What can hang from each mark:
setivaf: ripu tetus
kezed: munug ripu
kubid: ripu tetus
tetus: kubid minidu setivaf
ripu: kovulob kubid setivaf
kovulob: ripu
minidu: tetus

Each row was made from one small tree. The marks that hang from a mark follow it in brackets, in alphabetical order. Every link used is in the known rows. Write each row's tree.
Known rows:
kezed[ripu[kovulob kubid]]: [-16 -19  23   4  13   5  -9  -1 -21 -24   3   8  -7  10 -13  38   4  -1
   1   4   4  13  23]
minidu[tetus]: [ -8 -15  13   6  22   8 -31   1  -6 -27  -5   2  -5   5 -13  24   4  10
   2  15   6   3  16]
kubid[tetus[setivaf]]: [ -7 -10  18  18  16  12 -25  -2   1 -36  -5   9  -6 -21 -13  16   2   4
   5   9  -7  24   5]
setivaf[ripu[kovulob kubid[tetus[minidu]]]]: [-15   2  26  17  13  14   1  -5  -4  -9 -10   4 -15  -9  -5   7  10  -1
   8  -3  -7   9 -12]
tetus[kubid minidu setivaf[ripu[kovulob]]]: [-17   0  23  14  18  18 -15   0  14 -18  -8  -2 -14  -1 -13 -11   8  -1
  13  -2 -11  -8 -24]
setivaf[ripu[kovulob kubid] tetus]: [-15   1  23  14  16  10 -10  -1  -9 -20 -12   0 -18   1  -7  18   7  -4
   8   0  -1   2 -16]
setivaf[ripu[kubid] tetus]: [-16  -2  19  14  13   9 -16   2  -8 -23 -15   0 -13  -3  -8  21   5   1
   9   8  -2  14 -14]
setivaf[tetus[kubid minidu]]: [-11  -6  27  16  19  15 -18   2   7 -22 -12   7 -12 -21 -12   3   9   6
  10   5 -11  -8  -6]
kezed[munug ripu]: [-24 -30  12  -2  12   6 -33   7 -12 -25  25  10  12  18 -16  34   3   6
   3  19   1  23  29]
setivaf[tetus]: [ -8 -16  17  13  19   9 -27   2  -5 -26  -9   6  -9 -10 -12  24   5   6
   5  13   0   8   9]
kovulob[ripu[kubid[tetus[minidu]] setivaf]]: [  3  -9  28  18   9   9  -7 -13 -25 -35 -12   8 -10 -38   2  25   5   3
   0   0 -10  23  11]
kovulob[ripu]: [  4 -29  14   7  19   6 -41  -2 -14 -29  -4   4   1  -3  -7  32   6  10
   0  15   4  21  28]
tetus[kubid[ripu[kovulob]] minidu setivaf]: [ -8   3  26  13  19  20 -13  -4  13 -18 -11  -3 -15  -1 -13 -12   7   0
  11  -4 -13 -10 -18]
kovulob[ripu[kubid setivaf[tetus[minidu]]]]: [  1 -10  28  16  11   8  -7 -10 -23 -37 -17   3 -13 -34   2  24   5   3
   2   1  -9   1   6]
ripu[kubid setivaf]: [ -4 -12  21   9   7   5 -12  -8 -26 -34 -11   6 -15 -11  -7  43   0   1
  -1   6   1  33  13]
kubid[tetus]: [ -6 -14  18  15  17   9 -27  -1  -6 -25  -5  10  -5 -13 -11  26   5   6
   4  12  -1  30  15]
minidu[tetus[kubid setivaf[ripu[kovulob]]]]: [-19   8  22  12  22  16 -24   1   9 -33  -7  -4 -10   8 -15  -5   3  -1
  12   1  -6 -13 -28]
ripu[kovulob kubid setivaf[tetus[minidu]]]: [ -7  -3  31  15  12  11   8 -10 -17 -26 -15   6 -24 -26  -4  21   5  -3
   4  -6  -7  -8  -2]
setivaf[tetus[kubid[ripu[kovulob]]]]: [ -8   5  29  15  21  14 -22   0   4 -20 -13   1 -15   1 -13   4   7  -2
  14   0  -7  -4 -18]
kezed[munug ripu[kubid]]: [-23 -23  18  -1   7   5 -20   4 -19 -30  21  10   8  13 -12  38   2   2
   1  14   0  24  23]
setivaf[ripu[kovulob] tetus]: [-16  -8  17  13  21  11 -23   2  -1 -15  -9   0 -14   6  -9  14   7   0
  11   6   0   0 -11]
tetus[setivaf]: [ -6 -18  13  11  17   9 -28   0   0 -33  -6   4  -6  -5 -14  22   1   6
   2  12  -1  17  12]
setivaf[tetus[kubid[ripu] minidu]]: [-10   3  26  16  19  17 -18   1  10 -15 -17  -1 -13 -10 -10  -8   9   5
  14   3 -13  -7 -19]
kubid[ripu[kovulob]]: [ -4 -12  16   6  21  10 -24  -2  -6 -10  -7  -1 -11  17 -11  19   6   2
   6   7   3  13   7]
ripu[kovulob]: [ -5 -21  18   7  20   8 -24  -1  -8 -18  -2   5 -10   6 -13  29   7   3
   1   8   6  12  20]

Write each row's tree:
[ -6   0  27  18  13  12  -4  -8  -5 -36  -6   9 -13 -20 -10  19   3  -4
   1  -3  -7  15  -1] : ripu[kovulob kubid[tetus[setivaf]]]
[-19   0  24  17  18  16 -21   4  10 -15 -14   0 -12 -10 -11  -6   9   3
  16   5 -12  -5 -25] : setivaf[ripu tetus[kubid minidu]]
[ -6  -3  30  15  12   8  -1  -9 -22 -35 -14   7 -23 -19  -6  36   2  -5
   2  -3  -2   7   0] : ripu[kovulob kubid setivaf[tetus]]
[  2 -11  26  15  10   4 -18  -9 -28 -45 -15   4 -11 -28  -1  38   1   0
   1   4  -4  15   8] : kovulob[ripu[kubid setivaf[tetus]]]
[-17  -1  20  19  18  18 -10  -3  10 -16  -6   2 -12 -12  -9  -8   8   1
  11  -1 -11   1 -16] : kubid[tetus[minidu setivaf[ripu[kovulob]]]]
[  1  -8  26  20  13  14 -11  -8  -6 -38  -9   6  -4 -37  -2   9   6   4
   1   1 -13   9   5] : kovulob[ripu[kubid[tetus[minidu setivaf]]]]
[-18  -4   9   9  20  12 -30   4   4 -31  -8  -5  -5   8 -12   5   2   6
   9  12  -1   0 -13] : minidu[tetus[setivaf[ripu]]]
[-10   0  21  12  20  14 -29   1   7 -43  -7   2  -6  -7 -16   6   1   6
   5   8  -6  -5  -8] : minidu[tetus[kubid setivaf]]
[ -6   1  29  11  15  15  -9  -8  -5 -14 -13   0 -19  -4  -9   6   7  -2
  10  -5 -10   4 -11] : tetus[kubid[ripu[kovulob setivaf]] minidu]
[ -7 -10  24  13  17   9 -14  -6 -16 -31 -10   7 -19 -15  -8  30   3  -2
   5   2  -1   4   5] : ripu[kovulob setivaf[tetus]]
[ -7  -4  18  13  14   9 -22  -5 -13 -26 -18  -1 -16  -8  -7  22   2   1
  10   7  -4  18  -7] : kubid[ripu[setivaf[tetus]]]
[-15  -2  20  12  14  14   0  -3   1 -17 -10  -3 -16  -1  -8   3   7  -2
   6  -3  -7  -4 -15] : tetus[minidu setivaf[ripu[kovulob kubid]]]
[-22 -16  25   0   5   4  -7  -5 -30 -34  20   9  -1   8 -10  44   0  -6
   0   3  -1  21  19] : kezed[munug ripu[kovulob kubid setivaf]]
[ -5  -2  25  10  19  13 -25  -1   1 -16  -8   1 -12  13 -15  10   6   0
  10   2  -2  11  -7] : tetus[kubid[ripu[kovulob]]]
[ -7   0  29  19  14  16   6  -8  -1 -27  -9   9 -15 -28  -8   6   6  -1
   2  -6 -12   0  -2] : ripu[kovulob kubid[tetus[minidu setivaf]]]
[-18  -1  20  15  13  12  -6   1  -2 -14 -16  -1 -15 -10  -5   7   9   3
  10   4  -7  -1 -15] : setivaf[ripu[kubid] tetus[minidu]]
[ -9   0  34  17  16  15  -5  -7  -5 -27 -12   6 -22 -26  -9   8   6  -3
  10  -6 -12 -12 -10] : ripu[kovulob setivaf[tetus[kubid minidu]]]
[-18   3  28  17  20  17 -14   2  10 -12 -11   0 -16  -6 -11  -8  10   0
  16  -2 -11 -16 -26] : setivaf[ripu[kovulob] tetus[kubid minidu]]
[ -6  -1  32  16  10  12   9 -14 -18 -24 -10  10 -21 -30  -4  23   6  -2
   1  -7  -8  13   4] : ripu[kovulob kubid[tetus[minidu]] setivaf]
[ -8  10  28   8  19  13 -19  -7  -9 -28 -12  -3 -16   6 -10  10   2  -1
  10  -3  -3  -2 -15] : minidu[tetus[kubid[ripu[kovulob setivaf]]]]
[-10  11  25  11  23  16 -23  -2   9 -32 -10  -4 -11   9 -15  -6   3   0
  10  -2  -7 -15 -21] : minidu[tetus[kubid[ripu[kovulob]] setivaf]]
[ -6  -1  23  13  18  10 -14  -7 -13 -23 -15   0 -20  -4  -7  20   2  -3
  10   0  -3   5  -8] : kubid[ripu[kovulob setivaf[tetus]]]
[ -8  -3  28  16  14  10 -23  -4  -9 -39 -13   7 -15 -23 -11  24   1   0
   9   4  -8  14  -8] : ripu[setivaf[tetus[kubid]]]
[-23 -25  18  -1  10   5 -20  -3 -23 -30  24   9   2  13 -12  40   1  -3
   3   9   0  18  24] : kezed[munug ripu[kovulob setivaf]]
[ -6  -2  24  18  10  11 -11  -5  -5 -40  -9   9  -9 -25 -10  21   2   1
   1   4  -8  27   0] : ripu[kubid[tetus[setivaf]]]
[-26 -14  24   8   6  11  -6   0 -11 -24  20  13   7  -9  -9  21   7   3
   3   8 -10  16  16] : kezed[munug ripu[kubid[tetus[minidu]]]]
[ -6  -2  21  15  12  14 -12  -9  -9 -16 -15   3 -14 -19  -5  10   5   4
  10   3 -10  24  -3] : kubid[ripu[setivaf] tetus[minidu]]
[-24 -28  13  -1   8   3 -28   0 -23 -34  21   9   7   8 -12  41  -1   2
   3  15  -1  29  25] : kezed[munug ripu[setivaf]]
